What can hang from each mark
E: A U
P: K
H: A U V
T: V
U: E H Z
K: V
A: E
V: E K

Known rows, with every way that one mark hangs from another
T(V(E(A U(H)) K)): [-12   8  12 -14  31 -18  43  32  29  37 -41   3 -58  38  33 -37  24 -61
 -34 -25  13 -17 -17   4 -37 -34 -36  -4  -3  30  -6  19  44  25  -9  -5
 -21   7 -45   2 -50  -6  36  25 -44  -9 -12  64  -5  22 -26  -5 -15]
P(K(V(E(A U(H Z))))): [  3  -1  25  16   9 -32  -7  22  49  11 -53 -14 -48  28  45  -2  21 -90
 -16 -22  11  -8  -1 -18 -30 -29 -44   9 -14  51  13  22  39  30   0  -5
 -10   9 -54   6 -39   0  38  42 -52  -2 -35   7   7   7 -41  10 -10]
K(V): [ 13   2   3   4 -10   3 -32  -7  10  -4   5  -1   2   2  34  -5  19 -15
  -2  -7  10  -8   0   2  -4   0 -22  -5  -2  24  16   9   3  30   5  -9
   3  -8 -17  10  -7 -10   0  26 -15  -1  12  -9   6  -1 -11   2   3]
V(E(A U(H Z)) K): [-14  -1  13  -1  40 -49  33  38  40  21 -69   6 -66  27  18 -10  12 -66
 -27  -6  10  -1 -12   9 -36 -35 -29  10 -13  37  -1  14  39  18  -2 -10
  -4   7 -42   3 -39  -3  44  12 -32  -7 -31  41  11  14 -31  -4 -22]
V(E(U(H(A))) K): [-15   3  15 -10  47 -25  35  34  33  24 -38   9 -49  34  15 -26  13 -50
 -19  -6   3  -6  -5  11 -28 -34 -42  10 -30  11  -4  12  21  32 -15  -2
  -1  13 -39  -2  -6   5  23  26 -20  -7 -31  53  20  11 -19   1 -21]
P(K(V(E(A U)))): [  7   6  15   2   7  -7   9  15  49  20 -33 -12 -28  21  46  -9  22 -60
 -10 -12  -1 -21  -1 -19 -31 -14 -50   9  -9  18  -2  24  35  44  -5  -5
 -16  13 -37   1 -12 -16  21  31 -45   0 -22  14   4 -13  -9   3 -14]
P(K(V)): [ 20  -3  34  12  -5  -4 -14  -1  16  14  10 -16  15  -5  21  -8   6 -39
   5 -10  -6  -8  13   6  -6   7 -31   3 -20  13  16   8  12  17   1  -1
  -4   4 -20   4  -1  -7  -2  29 -29  15   3 -21 -16 -14 -11  25  -3]
A(E(U(H(V)))): [-11   0   4 -26  31 -18 -12  15   2  16 -28  13 -42  20  26  -9  14 -28
 -12 -24   7 -10 -19   6 -19 -21 -41   3  -1  29  28  22  -1  25  -1 -18
 -28   4 -48 -16 -35  23  45   8 -15  11 -27  39  29  47 -31 -26  14]
V(E K): [ -9   0  10   8  31 -28  43  20  15  16  -7  -6 -17  -3  11 -11   1 -23
  -8   9 -12   0   2  22 -29 -11 -23   6 -26 -10  11  14  12  16   1  -5
   3   1 -11  -2  -6 -23  14  24  -6  15 -14  21 -10 -17   4  24 -15]
A(E(U(H(V(K)) Z))): [ -3  -6  25  -7  48 -41  -3  23   6  16 -36   9 -42  -2  11 -14   0 -51
  -9 -19  13   1 -26  15 -28 -15 -38   3  -9  47  42  16  13   5   3 -23
 -10  -5 -63  -6 -48  21  53   9 -21  28 -24  28   8  49 -47   3   5]
E(A U(H(V(K)))): [ -2   6  17 -28  34 -19   8  15  24  39 -40  18 -37  33  18 -30  26 -38
 -27 -27  25 -13 -19  33 -10 -34 -44  -3  -5  52  -8   7  40  33  -8  -9
 -31  16 -38  -4 -26   5  33 -11 -42 -24  -7  46  16  35 -34 -29 -12]
T(V): [  4   4   8  -2  -5  10   5   5  -6   7   5  -8  -8   4  11 -17  10 -10
  -5 -19   5  -8 -13 -14  -9  -2  -3 -11  11   9   4   2  15  -6   0   0
  -2  -9 -15   3 -29   5   8  18 -17   3  17  14 -21  17  -4  15   1]
H(V): [  6   6   2  -4   7 -11 -15  -7   1   5   1  -8   1 -11  11  -7  10  10
   0 -14  10  -3 -16  19  -2  -6 -22  -3  -7  33  14   8  14  12   3  -5
  -1  -6 -16  -3  -6   2  22  19 -17  -4  -3   5  -1  25  -4   6   7]
A(E(U(Z))): [ -2  -5   0  -2  18 -10   8  20   3 -10 -33  10 -40  -4   5   8  -6 -40
  -3   1   2  -1 -23 -25 -26   1  -9   9  19  12  19  11  -1 -16   5 -16
   4 -11 -48  -3 -34  21  33 -10   5  21 -23  11  12  22 -12  -8   1]
E(A U(H)): [-10   7   1 -25  15  -2   2  16  25  22 -52  19 -43  48  16 -12  22 -34
 -29 -18  21 -12  -8  -5  -2 -27 -21   1  13  28 -24   3  23  22  -7  -2
 -34  17 -20  -4 -25  13  16 -24 -26 -34 -14  42  31  24 -29 -47  -4]
H(A(E) U(Z) V(K)): [  1   0  22  -2  40 -16  11  30  16   7 -44  16 -40  11   6  -5 -14 -40
  17 -20  16 -12 -43  25 -36 -31 -47  19 -13  60  11  19  10  28   7 -11
  40  -2 -75  32 -34  31  46  17 -56   9 -30   6   2  43 -23  52   1]
T(V(E(A))): [-12  11 -13   1 -10  -5  21  21  26  15 -27  -2 -46  33  39  -8  17 -27
 -17 -22   5 -19 -22 -14 -38 -29 -10   3   9  26 -14  22  32  15  -2   6
  -5  -3 -21   3 -38  -2  32  26 -49 -14  -7  39 -22   8  -8   9  -1]
H(A U(E Z) V): [ -8   3  -4  -3  13 -23 -12  14  25 -37 -56 -11 -53   9   4   7  -7 -30
  18 -20  18  -5 -39   1 -19 -22 -38  20  -6  69  -8  16  13  28  18   0
  45 -11 -72  39 -35  42  53  12 -59 -19 -37   4  20  69 -13  43 -18]
U(E H(A V) Z): [ -8  -5  11  16   4 -64 -47  19  29 -35 -39 -10 -57   8   4  13   3 -44
   9 -42  18   6 -33  26  -6 -24 -12  25 -21  77   8  11  12  14  20  -2
  25 -18 -53  13 -52  60  69  33 -61 -18 -31   8   3  79 -41  41 -16]
U(E(A) H(V) Z): [-14  -1   0   8   2 -72 -43  14  29 -21 -49  -4 -61  17  14  15  13 -52
  -2 -38  18   7 -27  33 -12 -23  -8  16  -9  93   7  16  21  19  28  -6
  -1 -11 -41   8 -67  36  78  13 -63 -19 -23  15  -1  74 -50  16 -14]
T(V(E(A) K)): [ -5   7   6   1  14 -19  42  25  21  31 -19   2 -38  19  27 -21  11 -38
 -17 -19   5 -18 -18  13 -39 -22 -19   0  -4  22  -9  20  38  16  -2   1
  -5  -2 -22   5 -36 -15  28  29 -47  -3   4  42 -31  -1  -7  25 -15]

Rows
[-11   8   0 -12  35 -20  58  31  37  35 -43  11 -43  23  23 -18  13 -45
 -23   5   0 -12 -11  11 -39 -20 -34   6  -9   1 -15  16  37  30  -6  -5
 -12  14 -31   2 -12 -24  21  -5 -21 -10 -20  52  10 -10   6 -11 -22]	V(E(A U) K)
[-11   5  12  -1  40 -49  -3  16  16  19 -15 -11 -28   8  23 -17  17 -25
 -11 -22   7   2 -10  47 -17 -34 -40   0 -37  42  26  19  18  35  -5  -7
 -14   3 -23 -12 -24  -4  39  44 -31   5 -21  31   6  26 -38   9  -4]	U(H(V(E K)))
[ -3   6  14   0   4 -15 -39   5  13  10 -12   7 -23  31  13 -12  10 -15
   1 -38  21  -6 -17  28   6 -36 -16   8 -21  53  -1   6  11  33  -8   1
   7   3 -22  -3 -13  38  28  32 -46 -27 -14  16  10  40 -33  10   2]	U(H(A V))
[ -3   7  -4   2   5 -29 -21  16  50  -3 -62  -4 -67  36  55  -2  32 -71
 -26 -16  25 -10 -18 -20 -32 -38 -37   2  -1  63  12  28  27  48   3 -11
  -1  -3 -51   6 -42  -5  41  34 -43 -22 -27  23  28  19 -41 -16  -1]	K(V(E(A U(H Z))))
[ -5   0  27   2  31 -26  26  38  27  17 -45  -5 -64  22  12 -28   9 -70
 -19 -26  16  -6 -30  -9 -38 -35 -30   4  -8  34   7   7  42   6 -12  -3
  20  -8 -65   7 -52  12  42  44 -44  -2 -19  45 -11  34 -31  31 -18]	T(V(E(U(H(A) Z)) K))
[-20   5  -6 -11  23 -11  10  24  35   6 -45   5 -55  44  26 -10  15 -38
 -20  -9  11  -8  -7 -21 -22 -38 -29   9 -12  13  -9  14  15  32 -16   1
   1  10 -36  -7 -14  16  25  21 -25 -23 -46  49  36  18 -20 -21  -4]	V(E(U(H(A))))
[ -7  14 -14  -7  16 -29  11  16  33   3 -57  -4 -59   9  33  -2  17 -32
 -18 -12  22  -7 -43  -7 -34 -32 -32  10   5  55   2  23  42  28   4 -10
   9  -6 -54   4 -31  -2  51  13 -44 -20 -33  30  15  27 -10  -3  -8]	H(V(E(A U(Z))))
[ -6   6   1  -1  52 -33  31  16  20  -5 -55 -15 -38  -5  15  -9  -3 -30
   0  -1  10   1 -25  11 -35 -34 -56   3 -19  60  29  22  25  26   3 -11
  33   0 -63  32 -28 -18  39  37 -31  19 -36  11  10  32 -17  28  -3]	H(U(Z) V(E K))
[ -7  -5  20  10  20 -81 -25  21  31 -10 -47  -1 -54   4   8   3   9 -61
  -5 -36  15   6 -23  56 -17 -15 -19  14 -22  87   9  13  31  19  27 -11
  -2  -9 -50  11 -61  28  75  13 -60  -8 -14  16 -15  67 -48  32 -29]	U(E(A) H(V(K)) Z)
[ -8   0  27  22  30 -54 -18  26  33   8 -39  -9 -53  11  14  -6   0 -51
  -2 -26  23   5 -30  40 -23 -47 -26  21 -35  72  20  14  28  24  -1  -4
  35 -10 -45   7 -33  30  56  57 -55  -7 -31  11 -13  34 -49  48  -6]	U(H(A V(E K)) Z)
[  6   1  17  16   3 -13  -2   7  30   9  -1 -23  -6  -1  38  -4  13 -44
   3  -8  -9 -10  10  -3 -25  -7 -38   8 -25   8  18  22  13  37  -3  -1
  -2   3 -25   1  -5 -19  14  57 -33  20 -18  -6  -8 -18  -8  27   1]	P(K(V(E)))
[ 10   3  23   1  14  -3  13  11  30  13 -16 -23 -19   3  38 -13  19 -56
 -10  -5  -5 -12   5 -24 -28  -7 -56   3 -18   3  18  20  22  34  -6  -7
  -7   8 -46   1  -8 -21  11  37 -24  19 -20  10  10 -13  -4   4  -3]	P(K(V(E(U))))
[  5  -3  27  -5  46 -39  -3  12   8   5 -39  -3 -32  -6  -6 -20  11 -45
 -19 -17  27   9 -22  19  -8 -16 -35  -5  -9  53  27  -2  33   4  -4 -14
   4  -5 -57   2 -37   8  32  10 -14   6 -11  13  13  52 -44  -5 -10]	E(U(H(V(K)) Z))
[ 12   6  28   2  19 -12   1  11  11  23   4   6  -4  -5   1 -22   2  -9
   9 -17  15 -13 -25  51  -8 -18 -28   7 -28  36  -2   4  26  25  -8  -4
  18  -3 -26   5   8  18  18  23 -43 -15   0  12 -18  13  -1  40 -11]	H(A V(K))
[ -7   0   2  -8  11 -22  -7  16  30   4 -65  12 -55  37   9  -3  12 -55
 -21 -17  26   1 -20 -15  -7 -26  -9   3  17  52 -13  -2  31   2  -1  -6
  -8   7 -35   7 -43  18  33 -22 -29 -28 -19  17  20  35 -39 -32 -11]	E(A U(H Z))
[ -9  10 -10   4  18 -10   3  17  32 -15 -63  -9 -60  23  24   1  -8 -28
  11 -13  23  -8 -46 -14 -32 -50 -42  21  -5  68   0  23  19  39  -4  -2
  52  -2 -64  32 -19  22  46  43 -59 -20 -52  11  26  37 -12  34   2]	H(A U(Z) V(E))
[ -6   2   1 -21  44 -28  27   9   8  -6 -29  -5 -20  -6   1 -15   5 -17
   5  -9   1  -3 -13  34 -19  -4 -60   0 -18  44  11  15  10  34  15  -8
   2   2 -53  28 -26  -9  30   9 -28  14  -9  26  22  64  -5  21 -20]	H(U(E) V(K))
[  6  -2  31  -1  38 -31 -11  21  17  11 -43   3 -41  10  -2 -18   6 -51
  -9 -22  32   2 -32  23  -9 -28 -36   3 -17  59  10  -3  40   8 -10  -7
  20  -5 -62   7 -31  32  38   9 -33 -10 -17  16   6  49 -37  10 -17]	E(U(H(A V(K)) Z))
[ -1   8   5  -2  37 -43  34  24  33  21 -52  -3 -51  -1  22 -12  12 -41
 -14  -7  22  -7 -34  18 -38 -30 -43   7 -10  50   7  21  50  26   4 -15
  10  -4 -56   4 -31 -11  50  14 -41  -7 -26  31   0  20  -9   8 -15]	H(V(E(A U(Z)) K))
[ -3  -3  20  -3  17 -10 -16  18  21  -6 -51   5 -47  28  -4  -7   0 -49
  -9 -18  24   4 -20 -19  -1 -25  -8  10   3  37  -4  -5  21   1  -7  -2
  17   1 -49   7 -28  37  24  -1 -21 -22 -28  10  22  40 -35  -4  -6]	E(U(H(A) Z))
[ -1  -2   4  -6  41 -47  13  10  12 -25 -44 -13 -34 -15  -7  -6  -6 -35
  14  -8   6   4 -24  26 -24  -5 -50   2 -12  62  20  11  18  15  23 -10
  27  -9 -69  37 -41  -1  49  14 -31  20 -18   6   6  67 -16  37 -22]	H(U(E Z) V(K))
[ -1   0  12  -2  35 -37   8  20  23 -17 -50  -5 -44   3  -7  -5 -12 -41
  19 -17  17  -5 -36  29 -23 -15 -44  18 -24  69  -3  12  27  25  17  -4
  47  -9 -74  40 -31  27  49  12 -57  -5 -24  11   8  66 -11  54 -28]	H(A U(E Z) V(K))
[ -5  -8  28  18  24 -76 -32  22  25 -17 -33  -7 -50   2  -2  -3   1 -55
   9 -38  15   6 -25  53 -12 -21 -23  23 -37  78  11   7  19  14  18  -4
  27 -17 -59  14 -48  46  64  32 -60  -8 -18  14  -8  68 -46  55 -25]	U(E H(A V(K)) Z)
[ -3   4   9 -10  36  -9  56  24  10  22 -23  -8 -35   4  19 -34  16 -36
 -21  -8   1 -16 -20 -10 -38 -13 -44 -12  -2  -3  12  13  36   6 -11  -7
  -1  -6 -47  -1 -29 -23  19  26 -14  14  -2  51 -13  13   0   9 -20]	T(V(E(U) K))
